Each row comes from the steps of one walk. Every step used is in the known rows, and no mark comes twice. Write the walk behind each row, first mark first.
Known rows
buli -> gokaz -> vilibe -> fidipuv -> liko -> vepari: [-19  25   4   3 -15 -14  17   0 -14  13  13 -11 -13   8  29  10 -13  30
  -4 -15  -5  -6  31 -30]
vilibe -> fidipuv -> liko -> vepari -> siba: [-29  24 -14 -22 -35 -21  12 -14  -7 -22 -23 -27  -2  -1  27   1 -15  20
  47  18 -34  -5  13 -24]
vilibe -> fidipuv -> liko -> bazuza: [  2 -31  16 -17 -18 -33  14 -23  20 -13 -20 -35 -21   9  19   7 -21  34
  37  -7 -18  38  26   3]
fidipuv -> liko: [ -8 -29 -14 -28 -30   4   4 -16  14  10 -37 -52 -12  -5  16  -6  12  44
  46 -18  15  10  16  14]
bazuza -> vilibe -> fidipuv -> siba: [ 18  33  11   2  22   3 -17   4  26  15  -2 -19  17  39  41  31   3   6
   5 -10 -18  11   9   5]
buli -> gokaz -> vilibe -> fidipuv -> liko -> bazuza: [ 16 -11  30  -4   0 -41  33 -14   2   9   0 -13 -19  29  33  17 -21  40
 -14 -17  -4  16  28 -16]
vepari -> liko -> fidipuv -> siba -> gokaz: [-13  -7 -43 -44 -20 -49  11 -41  17  28  -8 -15  -1 -15 -11   8   7  28
  17  10   4  -3 -24  -3]
buli -> fidipuv -> siba -> gokaz -> vilibe: [ 31   0  -8 -11   9 -12  21  -9 -10  73  10   7  13  17   0  18   8  14
 -29 -11  37   2  -4 -40]
gokaz -> vilibe -> fidipuv -> siba: [ 17  38  19 -12  11   2  -1   5  18  12  -9  -6   0  44  16  26   2   5
  -7  -7  -4  -6  33 -20]
liko -> vepari: [ -7 -19 -34  -8 -48  20   2  -8  -4   9  13 -26  -6   0  -4  -7 -27  -2
  28 -13 -26 -22   4 -20]
liko -> bazuza -> vilibe -> fidipuv -> siba -> gokaz: [ 33  -2  11   4  24 -37   7 -17  12  27  21 -13  20  48   6  24  -7  -3
 -26   1 -34  11   5  -1]
vepari -> siba: [ 14 -12 -28 -29 -25   7  14  -8  -3   8 -31 -31   8   9  25   3 -12  20
  23   0 -20 -28 -25 -19]
bazuza -> liko -> vepari: [-20 -30 -60   0 -61  16  -6 -42   3  10   9 -10  -2 -22  15   9 -27  25
  41 -19 -12 -14   0  10]
liko -> vepari -> siba -> gokaz -> vilibe: [  5  13 -45  -8 -31  -5  29  -4 -33  28  10   1  15  15 -21  -3 -20  -4
 -31   3 -21 -70   5 -48]
liko -> vepari -> vilibe: [ -6  21 -39   2 -23   5  20   4  -1   3  20  -4  -6  -3  21  -7 -21  -3
  12 -13 -15 -29   6 -11]
vepari -> vilibe: [ 12   7 -31  -9   2   3  19   8  13  17  -2 -12  -3  -2  36   1  -3  19
   6 -22  11 -15  -5   7]
vepari -> vilibe -> gokaz -> siba: [  7  28 -18 -13   8 -29  26  23   2  21  11  -4   5   0  42   8  12   4
 -14  10 -13 -55 -17 -31]
siba -> gokaz -> vilibe -> fidipuv -> liko -> bazuza: [ 13 -22   9  -6   6 -44  25 -16   6  17   3 -12 -13  13 -12   7 -12  31
 -23 -11   5   9  42  -7]
liko -> gokaz: [  2 -50 -28 -32 -24  -1   9  -4  -4  14  18 -23  23  23  12   7 -18  -1
  24 -13   1 -25  -1 -13]
buli -> gokaz -> vilibe: [ 23 -10 -12  -4  -5  12  19   4 -10  41   6 -13  -3  18  29  13  -7  28
 -27 -31  14 -29  -7 -20]
liko -> bazuza -> vilibe -> fidipuv -> siba: [ 36  14  26   6   8 -22   2 -17  30   3   3 -14   5  60  30  33 -20  -4
   1  -5 -42  19  16  -1]
gokaz -> siba: [ 12 -12 -28 -17 -39  18  -1  -7 -11  19 -19 -24  -2  17   6   3  -4  -3
   3  -2 -14 -32 -20 -29]
vepari -> liko: [-14 -37 -52 -25 -22 -12   8 -24  18  24 -26 -15   0 -11  36   2   6  35
  23 -24   5 -19 -17   0]
siba -> gokaz -> vilibe -> fidipuv: [ 14  -8 -15  -1  29  -3   0  16  -2  43  25   5   7   0  -8  14  -6  17
 -40 -23  15 -23  13 -15]

Write each row's walk
[-14  34 -13 -22   1 -44  27  -1 -10 -13   2   7  17  20  49  13   1   3
   9  13   6 -17  15 -27]	vepari -> vilibe -> fidipuv -> liko -> gokaz -> siba
[-14  32 -29   0  -1 -31   8  -9 -17  15   5 -17  24   0  20   5  -9  19
   0  10 -28 -19   2  -6]	bazuza -> vilibe -> fidipuv -> liko -> vepari -> siba -> gokaz
[  8 -25  -5 -19 -17 -25  28 -11  -5  36  10   5   7   9  22  20 -22  28
  16 -21  55   9  30 -31]	buli -> fidipuv -> liko -> gokaz -> vilibe
[-20  13 -14  -2 -10 -19   8  -2 -10  22  19  -7  -6  -5 -17  -1  -7  18
 -12  -9   6 -17  45 -18]	siba -> gokaz -> vilibe -> fidipuv -> liko -> vepari
[ 14 -31  13  -6  -5 -51  23 -11  31  16   1 -45  -5  13  34  15  -7  37
  18  -7 -24   0  28  16]	fidipuv -> liko -> bazuza -> vilibe -> gokaz
[ -1  15  -9 -16  -4 -25   1 -28  16   1  13  22  28  41  36  45 -10  14
   8  -6  11 -10  35  -7]	bazuza -> liko -> gokaz -> vilibe -> fidipuv -> siba
[  7  -3  -6 -27  21 -13  -3  -4   2  31   5 -24  18  21   3  10  22  10
   0   7  -9   7  -4 -11]	vilibe -> fidipuv -> siba -> gokaz
[-24  41 -43   0   9 -32  14 -29   2  12  29  23  19  -4  33  14   8  17
   2   8 -11  -4   2   5]	bazuza -> liko -> vepari -> vilibe -> fidipuv -> siba -> gokaz
[-13  18 -36 -21 -42 -21  37 -19 -28  15 -15 -18   5   8 -15 -11  -5  23
  -8   8  -5 -46  25 -33]	fidipuv -> liko -> vepari -> siba -> gokaz -> vilibe
[ -3  -1  -7 -11  17 -16   5   1   2  34  -5 -13  -1  -6  -4   9  10  40
 -18 -18  31  -2  35   0]	siba -> gokaz -> vilibe -> fidipuv -> liko
[ 31 -36   5   5   3 -35  18   3  26  28  30 -26   5  18  29  23 -25  13
  -5 -12 -39 -20   5  -1]	liko -> bazuza -> vilibe -> gokaz
[  7  40  -8 -19  46 -29  18   7   4  25  10  -1  20  15  28   8  25  11
 -15   7   4   1  -4  -5]	vepari -> vilibe -> fidipuv -> siba -> gokaz
[ -9  69  -3  -6   2 -14  17   3   9 -11  18   3   2  27  34   9  -6 -14
  17  10 -31  -4  20 -26]	liko -> vepari -> vilibe -> fidipuv -> siba
[-17  -6  -6 -31 -21 -28   5 -11 -14  -9  -6 -18  15  27  23  13  -5   1
  24  16  -7 -11  13 -32]	vilibe -> fidipuv -> liko -> gokaz -> siba
[ 20 -23 -32  -9   2   6   9   2  -7  50  12 -12   5   6 -18   3  -1  17
 -37 -28  20 -38   9 -10]	siba -> gokaz -> vilibe
[-12  39 -21  10   4  -6  13  16   3  -3  33  11  -5  -8  33   5 -26  -4
   9  -6 -22 -15   8 -19]	liko -> vepari -> vilibe -> fidipuv
[ -1  12  10  -9   3  -2  -1   2  18   7 -18 -16 -16   4  19  16  -2  39
   8 -22  23   5  44   0]	gokaz -> vilibe -> fidipuv -> liko
[-25 -14 -25 -20 -57   5   7 -20   1  -1 -14 -44 -14  -5   2 -12  -8  23
  51  -8 -11  -3  28  -4]	fidipuv -> liko -> vepari
[-22  31 -54   4 -31 -34  26 -15  -2  12  28  20   7 -22  49  12  -8   9
   3  14 -25 -60 -13 -22]	bazuza -> liko -> vepari -> vilibe -> gokaz -> siba
[ -3  14  -9  -8  -6 -23  -2  -7  -7   2   5  -8  26  36  36  25  -8  -4
   3   1  -7 -19  17 -16]	bazuza -> vilibe -> fidipuv -> liko -> gokaz -> siba
[ 11  -3 -13 -39 -18 -17   1 -19  10  24   7 -33  -2  -3 -38  10  -7  12
  17  14   0   5 -14  -6]	liko -> fidipuv -> siba -> gokaz
[-10  31  -4 -12  20 -22  15   4  21  -4 -15 -15 -13 -14  52   4  10  43
  25 -13  21  21  18  16]	vepari -> vilibe -> fidipuv -> liko
[-29  11 -30 -24 -18 -34  17 -14 -25   4  -5 -26  10  -9   5  -9  -5  24
  20  25 -28 -14   2 -26]	vilibe -> fidipuv -> liko -> vepari -> siba -> gokaz
[ 21  21  -3 -23 -12 -14   7 -12  10  31  11 -14  -8  10 -45  16 -14   9
 -17   1  13 -16  13 -17]	liko -> fidipuv -> siba -> gokaz -> vilibe
[-30   2  -9 -13 -30  -7  -4  -7   6  -8   0 -32 -17 -10  11  -2 -14  19
  48  -3 -18  14  31 -10]	vilibe -> fidipuv -> liko -> vepari
[ -2  10 -33 -10 -28 -29  42 -21 -34  47  -2   6   3 -10   0   1 -18  26
 -10   7  21 -17   5 -55]	buli -> fidipuv -> liko -> vepari -> siba -> gokaz -> vilibe
[ -5 -19 -28  -2  -4 -15   0 -18   9  10  29  28  22   6  33  41 -31  22
   0 -27  22 -22  24   1]	bazuza -> liko -> gokaz -> vilibe -> fidipuv
[  0 -29 -20 -30 -38 -28  24 -25 -28  27  -6  -8  14  11  27  13 -14   8
  28   8  28   5 -12 -49]	buli -> fidipuv -> liko -> gokaz -> siba
